What can hang from each mark:
povi: vekuf
ninu: gato tosa
tosa: ninu
nube: bala
zifo: tidi
bala: gato nube
tidi: zifo
vekuf: bala povi
gato: bala ninu zifo

Every row comes from one small tree of marks. Brackets hold a mark, then the marks that hang from it, in alphabetical order. Every link used is in the known rows. Which tree was each row made from?
Known rows:
(tosa (ninu gato)): [ 22  -9   1   7  11 -32  -7  -8 -36   4   6 -40 -11  33  16  15 -33   2
  -5  13  20  -4 -20]
(vekuf bala povi): [ -6  18  51  -1  -1  -4  -1  17   4  -6 -30 -19   0  -9  -7 -22 -10  15
  26   9 -17  21   2]
(zifo tidi): [ 25  22  25 -22   4 -22  -5 -12 -16   3 -15 -15   4  33  -1 -29  -2   1
  23  -2  10  13  14]
(povi (vekuf (bala gato))): [ 11  25  36   8 -15  18 -10  12  10  -5 -39  -8   1 -17 -10   7  -3  30
  32  -3 -23  16   1]
(bala (gato ninu) nube): [ 40   7 -18  10 -18  25  10  -2  -8  -5 -18  -3   5 -13  -2  18 -22   0
   3  -4  -2  33  22]
(vekuf (bala (gato ninu) nube) povi): [ 15  21  16  22 -21  35  10  26   9 -14 -38 -12   9 -32  -8  14 -17   6
  17  14 -22  43  14]
(bala gato): [ 29  10   5  -7  -2   0  -7 -16  -8   4  -9   4   0  -2   0  -3  -7  19
  14 -16   1  11  13]
(povi (vekuf bala)): [  1  19  45   1 -10   3  -5  17   5  -5 -40 -22  -3  -4 -11 -11 -10  21
  31   4 -22  16  -2]
(vekuf (bala nube)): [ -6   8  27   9 -11  14   6   0  -2  -8 -21 -20  13  -8 -14  -3 -33  -2
  12  11  -3  32   9]
(nube (bala (gato ninu zifo))): [ 37  25   4  25 -21  24 -13  10 -25   2 -11   1 -14  18  20  -6  -2  27
  -3  -4   0  20  19]
(tosa (ninu (gato (zifo tidi)))): [ 34  19  36   5  15 -39 -22  -4 -46   5  11 -47 -12  79  28   8 -13  -3
  10  30  31   2 -13]
(bala (gato zifo) nube): [ 32  15  36  14  -9  17  -7 -11 -10  -3   5   2   6  18   5   8 -10   7
   9   7   2  35  20]
(gato (bala nube) ninu zifo): [ 37   3  36  13  -9  -8   5   8 -27  -1  -2 -25 -17  42  18  30 -23 -14
   2  24  -9  31  31]
(tosa (ninu (gato (bala nube) zifo))): [ 25 -13  48  28   8 -33  -5  -4 -44   0  26 -50 -16  70  28  54 -38 -19
 -12  45  12  15  -7]
(ninu (gato bala zifo)): [ 28  -5  69   8  12 -37 -16  -8 -38  10  20 -30 -36  73  31  31  -8   2
   6  25   6  12  16]
(tosa ninu): [ 19   1  -8  -6   6 -25  -2  -6 -25   2  -9 -27   4  12   5  -7 -32   4
   2   0   9  -5 -15]
(nube (bala (gato (ninu tosa)))): [ 38  22 -53  14 -30  14  -1  17 -20  -2 -31  -8  -2 -13  13   2 -30  15
 -15 -13   6   3   0]
(nube (bala gato)): [ 16  12   3  12 -15  14  -6 -11 -11   0  -9   8   3   0   2 -18  -7  27
  -4 -14   1  15  10]
(tidi zifo): [ 28  22   9 -22   4 -26  -5 -11 -15   7  -8  -9   1  21  -3 -38  -3   1
  15   0   1   5  21]
(nube bala): [  6   7  11   5 -10  -1  -1  -6 -16   0  -9  -6  -1  13   1 -35 -14  18
  -7  -8   0  15   8]
(vekuf bala): [ -3  14  25  -4  -3  -2  -5   0  -8   0 -26 -18  -1  -3  -7 -12 -21  14
  21   0  -2  11   6]
(bala (gato (ninu tosa) zifo) nube): [ 52  26 -19  16 -22  16  -2  15 -20  -5 -17 -14   0   2  16  28 -34  -5
  -1   8   8  24  10]

Which tree is each row?
[ 35   3  40   7   6 -45 -15   4 -43   9  11 -42 -33  64  37  39 -29  -6
  -1  27  14  -1  -2] | (ninu (gato bala zifo) tosa)
[ 23  22  12  24 -30  39   6  26  11 -14 -47 -15   6 -26 -12  27 -19  11
  21   9 -26  39  10] | (povi (vekuf (bala (gato ninu) nube)))
[ 44  32 -26  22 -29  15 -13  21 -29   0 -21  -8 -10  10  25   2 -23  18
 -11  -2   9   8   4] | (nube (bala (gato (ninu tosa) zifo)))
[ -3  14  46  15 -18  18   6  16  10 -14 -34 -23  11  -9 -19  -2 -23   6
  23  16 -23  37   1] | (povi (vekuf (bala nube)))
[  0  19  43  17 -14  26   5  12  14 -14 -25  -7  18 -27 -14   4 -14   9
  20  14 -20  40   8] | (vekuf (bala gato nube) povi)
[ 13  30  67  27 -20  33 -10  16   8 -12 -24 -11   6   2  -6  16  -8  18
  29  19 -21  41   7] | (povi (vekuf (bala (gato zifo) nube)))
[ 39  29  29  -4   5 -35 -20   4 -39   5   0 -39 -14  67  28   3 -13  -6
  13  22  31   6  -3] | (ninu (gato (zifo tidi)) tosa)
[ 31  -7  10   7 -10  -9  16   2 -19  -3 -12 -24  -8  19   6  30 -31 -18
  -3  13 -11  27  26] | (gato (bala nube) ninu)
[ 45  18  10  17 -16  24  -1   3 -16  -3  -7  -3  -2  12  11  20 -14   4
   7   6   1  38  26] | (bala (gato ninu zifo) nube)
[ 31  13 -24  17 -23  22  -1   4 -16   0 -22   3  -6  -6   8  -6 -10  24
  -8 -15  -2  16  17] | (nube (bala (gato ninu)))
[  9  34  70  13  -4  13 -18  17   1  -3 -20  -6  -5   5   5  -6   6  28
  31  14 -16  25   9] | (vekuf (bala (gato zifo)) povi)
[ 47  16   6  -2  -8 -31  -6  20 -36   6 -16 -33 -27  39  32  29 -31  -8
   2  15   2  -1  11] | (gato bala (ninu tosa) zifo)
[ 61  47 -14  -7 -13  -6 -16  15 -27   3 -27 -19  -7  30  24   9 -10   1
  19   4  18   6  10] | (bala (gato (ninu tosa) (zifo tidi)))
[ 33  12  20   8   4 -27 -17   5 -37   6   6 -33 -22  46  29  10 -26   3
   2  16  22   3  -8] | (ninu (gato zifo) tosa)
[  4  23  42   5  -6  11  -6  12   9  -5 -30  -5   3 -21  -7  -7  -2  25
  28   3 -17  21   4] | (vekuf (bala gato) povi)
[ 41   8  34   0  -1 -23  -6   8 -32   8  -7 -23 -30  48  26  21 -11   1
   9  13  -8  12  28] | (gato bala ninu zifo)
[ 22   1  64   8  -2 -15   0  -7 -21  -1  11 -19  -8  48  12  20 -20 -11
   5  24  -7  29  24] | (gato (bala nube) zifo)
[ 46  25  44 -10   1 -31  -9   7 -35   6 -12 -29 -23  69  25  13   1  -9
  21  21   1  13  31] | (gato bala ninu (zifo tidi))
[ 31  -2  43  21  -3 -30  -5   2 -38   0  17 -43 -19  58  29  47 -39 -21
  -9  38  13  18   3] | (ninu (gato (bala nube) zifo) tosa)
[ 38   1 -18   4 -18 -17  17  15 -23  -4 -22 -35  -4   8  11  37 -51 -27
  -9  15  -3  14  11] | (gato (bala nube) (ninu tosa))
[ 32  21  60  -2  12 -28 -20  -8 -35   6  10 -29 -18  77  23  -7   7   3
  20  22  23  18  12] | (ninu (gato (zifo tidi)))
[ 56  31 -22   3 -14   1 -13  16 -26   4 -22 -13 -14   8  24  16 -22  10
   7  -3  10   4   7] | (bala (gato (ninu tosa) zifo))
[ 26 -12  16  12  -4 -31   7  -2 -29  -2   6 -42  -9  35  17  46 -48 -25
 -13  27  10  13  -1] | (ninu (gato (bala nube)) tosa)
[ 42  11   8  12 -15 -15   5  19 -31  -3 -11 -36 -12  34  24  38 -43 -24
  -6  26   0  18  14] | (gato (bala nube) (ninu tosa) zifo)
[ 27   2  26  15  14 -31 -19  -2 -44   6  15 -40 -18  58  29  17 -23   6
  -2  23  22   0 -16] | (tosa (ninu (gato zifo)))
[ 40   6 -21  -9 -10 -32   5  15 -29   4 -26 -33 -19  14  19  27 -39 -12
  -2   5  -1  -6   7] | (gato bala (ninu tosa))
